What can hang from each mark
vanoli: bebal pazi tukoba
tosigo: libefab pazi
sodudov: rilo
libefab: tosigo vepani
lora: libefab
rilo: pazi sodudov
romeb: rilo
pazi: tosigo vanoli

Known rows, with every way that one mark hangs from another
romeb{rilo{pazi{vanoli}}}: [ -4.7 -33.3  -1.2   2.2  34.9  31.8  24.3   6.8  22.2   5.9  39.6  -4.0
 -14.9   6.8  12.1  33.6  24.5  27.6 -12.3 -24.0 -21.1  12.0]
pazi{tosigo{libefab{vepani}} vanoli{tukoba}}: [-13.3   7.7 -10.3  -9.1  22.7  67.6  19.6 -30.2  14.5  28.6  13.0 -32.6
 -38.4   5.6  11.6  49.3 -12.8  -1.8 -30.7 -13.5 -16.8   5.9]
libefab{tosigo{pazi{vanoli{bebal}}} vepani}: [ 20.0  -1.9   8.6 -12.2  27.9  58.3  -7.6  19.0  -2.9  38.5  33.0 -31.4
 -42.6  17.7  10.2  51.7 -11.4 -15.4 -20.9 -19.8   3.0   4.2]
rilo{pazi{vanoli{tukoba}} sodudov}: [ -7.7 -33.5 -13.1  11.2  28.4  34.2  25.7   4.8  -7.4  13.6  31.3 -31.2
 -35.8  12.5 -19.3  51.9   5.7  25.8 -19.1 -14.4 -41.9  18.0]
lora{libefab{tosigo{pazi}}}: [ -7.4 -18.4  -7.9 -15.4  24.7  20.9   3.2  -7.8   6.7  20.3  18.1 -29.0
 -36.6  -2.9   0.1  40.8  -2.4  -0.5  -1.4   4.8  -3.0  -4.3]
tosigo{libefab}: [-12.5 -11.8  -7.8 -16.5   3.5   7.1   5.0 -10.4  12.0   8.6 -10.3  -6.8
  -5.1  -2.7   8.1   8.0   5.9  14.2  11.1   5.7  -0.9  -0.9]
tosigo{libefab pazi{vanoli}}: [ -5.7 -30.0  -4.6 -13.8  24.1  34.1  13.0   4.6  25.9  21.2   8.4 -15.7
  -5.4 -10.2  11.9  37.4  11.8  41.4   6.6  -7.7  -1.6  13.2]
vanoli{bebal pazi{tosigo{libefab{vepani}}} tukoba}: [ -9.3   4.8 -19.9 -19.1  18.8  74.9  -8.2 -11.8   5.4  45.2  -0.4 -23.4
 -65.8  28.7   2.1  58.0 -16.1   8.4 -18.3  -8.8  -6.2  -9.6]
rilo{pazi{tosigo} sodudov}: [-31.2 -29.7 -10.0 -11.1  22.5  13.1  26.7  -6.5   1.5  -8.6  56.3 -27.0
 -34.4   7.6   0.0  37.1  14.7   4.4 -24.0 -17.6 -37.4  -4.1]
romeb{rilo{pazi}}: [-12.9 -30.5  -4.0   0.2  30.2  12.3  21.9   5.6  18.8   6.5  32.9   4.0
 -20.9  10.8   9.5  22.4  20.7  23.0  -3.9 -12.2 -20.3  -1.8]
rilo{pazi{tosigo vanoli} sodudov}: [-21.7 -32.7  -7.6 -11.5  28.6  33.4  29.7  -6.1   4.4  -9.6  62.5 -34.4
 -28.8   4.3   2.6  47.4  18.4   8.6 -30.4 -30.1 -39.5   8.4]
rilo{pazi{tosigo vanoli{bebal}} sodudov}: [ -7.8 -33.0 -17.6 -17.0  15.9  50.9  17.6   2.4   3.3   1.7  48.4 -31.7
 -37.5  25.5  -3.6  50.6  17.1   5.6 -26.1 -26.9 -34.0  10.1]
lora{libefab{tosigo vepani}}: [ -1.4   8.7   7.9 -19.0  18.2  22.7  -5.2 -19.3 -11.2  18.7   8.0 -32.7
 -51.4   3.6   6.9  35.8 -11.5 -48.4  -9.9   2.3   1.4  -5.0]
tosigo{libefab{vepani} pazi{vanoli}}: [ -1.6 -15.4  12.2 -15.6  32.0  44.5  10.6   7.4  20.2  30.2  13.8 -21.1
 -26.9 -10.1  17.8  51.0   4.3  14.0  -3.2 -11.2   2.6  11.8]
pazi{vanoli{bebal tukoba}}: [ 22.9  -0.4 -21.2  10.1  -2.0  52.5  -5.1   3.0  -1.7  27.7 -16.1  -7.5
 -16.1  26.7 -18.1  25.2 -12.5  14.8  -9.1  -6.2  -7.9  17.1]
libefab{tosigo{pazi{vanoli}} vepani}: [  7.8  -1.2  17.3  -7.3  38.6  40.4   5.7   9.3  -2.9  26.1  47.2 -35.2
 -32.2  -1.9  16.1  47.3 -10.1 -12.2 -25.9 -21.6  -2.4   0.8]
pazi{tosigo{libefab} vanoli{bebal}}: [ -4.8 -11.5 -23.5 -28.6   1.3  59.4   3.4 -19.0  22.8  15.0   3.3 -18.8
 -14.2  15.9  12.6  28.7   6.5  12.2 -10.8 -14.5  -4.8   6.8]
tosigo{libefab pazi{vanoli{tukoba}}}: [ -5.6 -25.9 -17.1   1.3  26.5  51.6  17.2  -1.5  23.6  36.6   0.4 -20.3
 -19.0  -2.2  -3.4  46.9  -1.8  53.1  -0.5  -1.7 -13.2  14.8]
sodudov{rilo{pazi{tosigo{libefab}}}}: [-50.7 -24.2 -17.5 -31.2  19.6  32.3  30.0 -20.0  43.0   8.5  37.5 -20.1
 -50.5   5.9  28.7  55.5  22.8  24.0 -15.3 -12.6 -26.8  -5.1]
romeb{rilo{sodudov}}: [-25.2 -35.1 -16.9   0.3  15.8   6.5  17.8   1.7   8.0  -1.0  26.8  -7.9
  -4.5  17.3  17.5  20.0  -1.1   6.9  13.6  -9.9 -35.9   4.8]
romeb{rilo{pazi sodudov}}: [-28.0 -48.8 -11.4  -2.6  32.5   8.4  29.1  10.5   9.5   0.7  47.4 -11.9
 -26.5  16.9   8.3  36.6  17.2  19.8   1.6 -14.1 -42.0   3.7]

Rows
[-18.0 -10.3 -11.8 -22.7  13.7  41.4  17.8 -27.6  22.3   3.0  17.3 -22.8
  -4.7  -5.2  19.3  25.1   8.9  14.5 -14.4 -16.7 -10.4   4.9] | pazi{tosigo{libefab} vanoli}
[-23.4   6.8   0.7 -24.9  14.7  31.0  12.1 -23.6  15.4  12.0  15.1 -20.7
 -31.6  -0.4  22.9  27.1  -3.3 -19.2 -16.1  -8.1  -4.4  -9.6] | pazi{tosigo{libefab{vepani}}}
[ -6.1   5.6 -16.8   9.1  12.9  51.4  17.7 -24.3   7.9  10.0  19.7 -20.1
 -12.9   7.8  -2.9  26.2 -11.7  10.5 -32.6 -16.8 -21.7   6.3] | pazi{tosigo vanoli{tukoba}}
[ 12.6 -12.1 -11.9  -4.8  24.0  78.1   1.9  11.3  16.5  58.1 -10.0 -22.3
 -47.5  20.5  -2.1  64.3 -12.5  22.1  -5.5  -4.9  -1.4  18.2] | tosigo{libefab{vepani} pazi{vanoli{bebal tukoba}}}
[-12.7   3.0   4.2 -24.0  19.3  50.8  14.8 -23.9  17.2  12.7  20.8 -29.1
 -25.7  -2.5  25.6  39.2   0.3 -12.2 -23.9 -21.4  -6.3   3.3] | pazi{tosigo{libefab{vepani}} vanoli}
[ 20.1   1.4  -6.1   4.5  31.0  75.0  -3.5  12.5  -6.7  55.1  23.5 -35.3
 -54.3  27.1  -4.6  62.1 -26.0  -3.7 -28.3 -13.9  -8.0   7.1] | libefab{tosigo{pazi{vanoli{bebal tukoba}}} vepani}
[-37.6 -12.9 -10.1 -14.9  15.0  26.1  24.3 -10.9  29.5  -0.7  49.7 -12.4
 -43.8  10.6  22.4  47.6  15.5   9.1 -26.8 -19.2 -26.8  -5.4] | sodudov{rilo{pazi{tosigo}}}
[ -9.4   1.5  -6.9 -35.4  15.1  57.0 -12.5  -5.3   8.3  29.7   8.8 -19.7
 -53.2  19.0  16.5  48.6  -1.7  -2.6 -11.8 -14.4   4.5 -10.7] | vanoli{bebal pazi{tosigo{libefab{vepani}}}}
[ -4.6  -8.1 -36.0 -12.8   5.0  76.7   9.5 -25.2  18.9  31.2  -5.3 -22.8
 -26.0  25.8  -0.9  39.0  -6.2  23.1 -18.3  -9.1 -16.2   9.3] | pazi{tosigo{libefab} vanoli{bebal tukoba}}
[  7.4 -14.4  -9.9  18.8  23.3  43.5  11.9   7.2  11.2  27.1  11.7 -12.2
 -13.5   1.0 -11.1  38.8  -8.3  38.4 -11.3  -8.9 -12.4  15.3] | tosigo{pazi{vanoli{tukoba}}}
[  7.9   5.4 -28.8   3.2   1.2  69.0   4.2 -15.6   7.4  21.8   5.2 -15.3
 -21.6  28.0  -8.2  30.6 -13.2   8.4 -27.3 -13.8 -16.7   8.9] | pazi{tosigo vanoli{bebal tukoba}}
[-13.7 -22.3  -0.8  -7.0  18.3  31.4  18.6   6.8  25.0   4.4  32.8 -13.9
 -33.2   6.6  15.6  52.2  20.5  20.8 -15.2 -21.2 -20.0  15.6] | sodudov{rilo{pazi{vanoli}}}
[ -0.9 -11.6  -1.7   0.4  34.7  60.5  15.1   2.5  18.1  47.0   5.2 -26.5
 -40.4  -0.4   4.0  60.5  -9.9  25.2  -7.9  -6.1  -8.5  14.7] | tosigo{libefab{vepani} pazi{vanoli{tukoba}}}
[-34.5 -43.9 -14.8 -28.2  32.0  39.9  36.4 -17.0  16.7   0.1  51.3 -41.6
 -34.2   1.7  10.8  56.0  24.7  23.6 -19.9 -24.8 -40.5   7.7] | rilo{pazi{tosigo{libefab} vanoli} sodudov}
[  1.0   3.1  -7.5 -30.0   9.3  68.3   1.0 -15.8  17.0  23.6   7.5 -25.2
 -35.0  18.6  20.5  41.6   0.2 -14.8 -18.8 -18.0  -0.5   5.5] | pazi{tosigo{libefab{vepani}} vanoli{bebal}}
[ 22.1 -18.7  -7.3  -2.7   8.6  45.6  -5.4  22.9  14.1  23.2   6.2  -4.4
  -9.1  12.3  -2.8  32.9   5.4  24.3   0.0 -12.6   3.1  15.7] | tosigo{pazi{vanoli{bebal}}}
[-27.6  -7.5 -26.2 -11.5  22.5  47.9   7.7 -24.0  12.2  25.6  10.0 -21.8
 -35.3   6.3   1.8  41.4  -6.5  39.6 -14.2  -6.1 -18.0 -11.3] | vanoli{pazi{tosigo{libefab}} tukoba}
[-22.7   5.3  -8.8 -13.3  30.8  57.1   5.4 -20.9   6.4  35.4  13.7 -27.8
 -56.4   7.9   9.8  54.8 -13.5  10.6 -22.7 -11.3 -13.8 -11.0] | vanoli{pazi{tosigo{libefab{vepani}}} tukoba}
[-20.1 -44.3 -26.3 -33.0  21.3  58.8  22.0  -7.8  16.1  11.4  37.0 -39.2
 -42.8  22.2   5.0  58.9  22.8  20.6 -14.8 -21.5 -34.8   9.2] | rilo{pazi{tosigo{libefab} vanoli{bebal}} sodudov}
[-17.7 -28.9  -8.6  -6.4  39.7  45.0  34.2 -12.5  30.2  -1.5  61.9 -12.3
 -20.1   9.5  21.6  41.2  23.7  22.2 -30.9 -33.7 -30.8   3.2] | romeb{rilo{pazi{tosigo vanoli}}}
[-21.6 -28.0 -19.7   4.7  30.5  49.1  35.4 -12.7   1.5   8.4  53.5 -39.1
 -41.2  13.6 -11.3  58.7   4.3  20.2 -36.7 -23.5 -51.4  11.0] | rilo{pazi{tosigo vanoli{tukoba}} sodudov}
[  6.7 -34.9 -24.3   6.2  17.3  52.9  12.4  13.3  -7.0  25.9  18.2 -27.6
 -44.2  32.6 -25.8  56.4   4.8  22.8 -15.0 -12.3 -36.0  20.3] | rilo{pazi{vanoli{bebal tukoba}} sodudov}
[ 16.3 -15.9  -8.4  -9.9  20.1  48.9  -5.3  14.9   2.5  29.4  29.1 -26.1
 -21.5  16.5   3.0  38.8  -4.2  11.7 -13.6 -16.3  -1.3   2.8] | libefab{tosigo{pazi{vanoli{bebal}}}}
[-16.8 -30.8 -10.1 -35.4  27.2  66.9  19.0  -3.2   9.8  21.5  42.0 -43.9
 -64.1  24.5  12.4  72.2  15.4  -6.2 -24.0 -25.4 -29.6   8.3] | rilo{pazi{tosigo{libefab{vepani}} vanoli{bebal}} sodudov}
[-11.7 -11.4   9.9 -16.9  25.3  24.1   6.9  10.2  18.5  29.4   7.4 -14.9
 -32.6  -6.9  16.1  39.1  -0.2   8.8   3.5   1.0   4.7  -0.4] | tosigo{libefab{vepani} pazi}
[-19.9 -25.3  -9.0 -24.6  29.9  42.9  28.1 -20.2  26.1   4.5  37.4 -25.8
 -29.0  -5.5  11.5  42.6  28.9  26.3 -26.7 -21.2 -17.8   2.0] | rilo{pazi{tosigo{libefab} vanoli}}
[-30.8 -25.3 -10.9 -13.3  41.7  66.1  37.4 -19.0   8.3  25.8  46.8 -52.4
 -66.8  12.1   2.5  79.0   1.7   8.5 -35.6 -22.2 -46.0  10.5] | rilo{pazi{tosigo{libefab{vepani}} vanoli{tukoba}} sodudov}
